(in the rows, 128 means zero)
Known rows, with every way that one mark hangs from another
semet{pima razar{gases}}: [141 118  50 112 113 167 164 184 104 129 116  74  75 113  97 141 146 136]
gases{razar}: [135 131 106 124  84 168 186 145 109 123 107  93  82 139 104 172 142 129]
semet{pima{zusu{zomet}} razar{gases{kivur}}}: [158 114  37 107 108 173 170 182 103 119 129  64 118  99 106 148 156 137]
razar{gases{kivur}}: [133 131 130 121 104 180 186 165 113 109 112 104  83 113  99 156 154 126]
semet{razar{gases{kivur}}}: [137 130  82 114 117 182 180 177 106 120 104  82  83 105 102 154 145 133]
zusu{bize kivur pima{semet} zomet}: [119 109  86  87 111 170 173 119 110 136 162  82 120 135  95 150 116 156]
semet{pima{zusu{zomet}} razar{gases}}: [162 115  40 110 111 171 165 179 102 124 127  66 109 111 104 142 150 141]
razar{gases}: [139 133 134 126 108 177 180 160 111 116 109 107  69 129  96 148 147 131]
semet{pima}: [135 121  76 118 105 148 167 151 104 133 128  87  94 127 103 149 144 138]
zusu{pima zomet}: [134 126  97  99 118 156 165 134  97 126 144  85 107 146 110 151 136 148]
semet{pima razar{gases{kivur}}}: [136 117  48 108 109 168 169 187 105 124 118  72  85 102  99 147 151 132]
zusu{kivur pima}: [126 124  95  96 107 147 184 126 108 135 138 108  98 134  93 159 129 143]
bize{zusu{kivur zomet}}: [145 115  92 120 114 139 184 131  97 140 130  85 131 114  99 157 124 136]
semet{razar}: [139 132  69 116 123 169 174 161 101 135 105  77  91 117 107 154 134 142]
gases{kivur razar}: [126 129 100 118  77 172 195 151 110 112 111  88 100 116 108 184 153 121]
pima{semet zusu{bize kivur zomet}}: [152 112  90 117 109 175 185 115 111 130 138  86 155 116 103 156 129 150]
zusu{bize kivur pima{semet{razar}} zomet}: [121 107  66  83 117 173 171 129 108 138 158  72 119 128  96 149 114 158]
bize{zusu{kivur pima zomet}}: [138 117  83 104 121 133 182 126  95 139 141  89 116 122  97 159 125 137]

Rows
[154 119  38 108 110 170 174 182 105 120 121  73 101  97 102 151 157 133] -> semet{pima{zusu} razar{gases{kivur}}}
[162 118  69 124 125 170 178 131 100 128 118  77 149 113 113 156 140 144] -> pima{semet{razar} zusu{zomet}}
[136 112  69 104 128 135 181 124  94 142 136  84 121 116  96 159 123 136] -> bize{zusu{kivur pima{semet{razar}} zomet}}
[124 129  78 101 133 154 174 132 100 132 121  96  78 133 102 158 135 138] -> zusu{pima{semet{razar}}}
[133 111  99 105  96 180 174 138 113 135 149  73 135 125 100 147 116 159] -> zusu{bize kivur zomet}
[130 106  74  96 114 153 174 124 103 138 146  85 137 129  98 152 124 150] -> zusu{kivur pima{semet{razar}} zomet}
[159 121  89 110 101 177 183 132 110 128 142  81 146 120 106 155 130 155] -> pima{zusu{bize kivur zomet}}
[139 126  85 106 131 137 175 132  90 134 134  85  99 127 105 158 131 135] -> bize{zusu{pima zomet}}
[155 114  23 108 109 155 173 162 103 138 126  71 122 105 102 151 141 144] -> semet{pima{zusu{kivur}} razar}
[154 110  19 101 108 167 166 164 104 138 139  56 130 106 104 147 134 152] -> semet{pima{zusu{bize kivur zomet}} razar}
[163 109  78 122 113 174 185 135 108 127 123  85 153 107 101 153 138 143] -> pima{semet{razar{gases}} zusu{kivur zomet}}
[148 128  92 121 122 176 186 120 110 125 121  94 112 118 106 161 136 141] -> pima{semet zusu{bize}}
[155 110  61 112 117 180 182 129 109 134 132  72 153 106 104 155 126 152] -> pima{semet{razar} zusu{bize kivur zomet}}
[150 115  19 101 110 165 171 164 106 139 132  65 113 105 101 150 135 148] -> semet{pima{zusu{bize kivur}} razar}
[150 127  63 115 129 181 183 134 107 130 115  80 112 109 107 159 134 144] -> pima{semet{razar} zusu{bize}}
[149 120  34 101 111 181 173 185 108 120 126  66  92  96 101 150 152 137] -> semet{pima{zusu{bize}} razar{gases{kivur}}}
[136 112  83 107 124 132 182 118  95 140 139  91 121 120  96 159 124 134] -> bize{zusu{kivur pima{semet} zomet}}
[116 126  86  83 110 167 181 131 113 136 149  95  80 132  91 157 119 151] -> zusu{bize kivur pima}
[112 119  87  88 115 166 182 119 114 137 147  99  86 129  88 157 118 148] -> zusu{bize kivur pima{semet}}
[158 120  41 111 112 169 170 179 104 125 119  75  92 109 100 145 152 137] -> semet{pima{zusu} razar{gases}}
[124 128  89  86 120 176 162 139 102 126 155  72  89 145 108 149 126 156] -> zusu{bize pima zomet}
[123 115  86  81 106 171 171 131 109 134 165  78 114 137  97 150 116 160] -> zusu{bize kivur pima zomet}
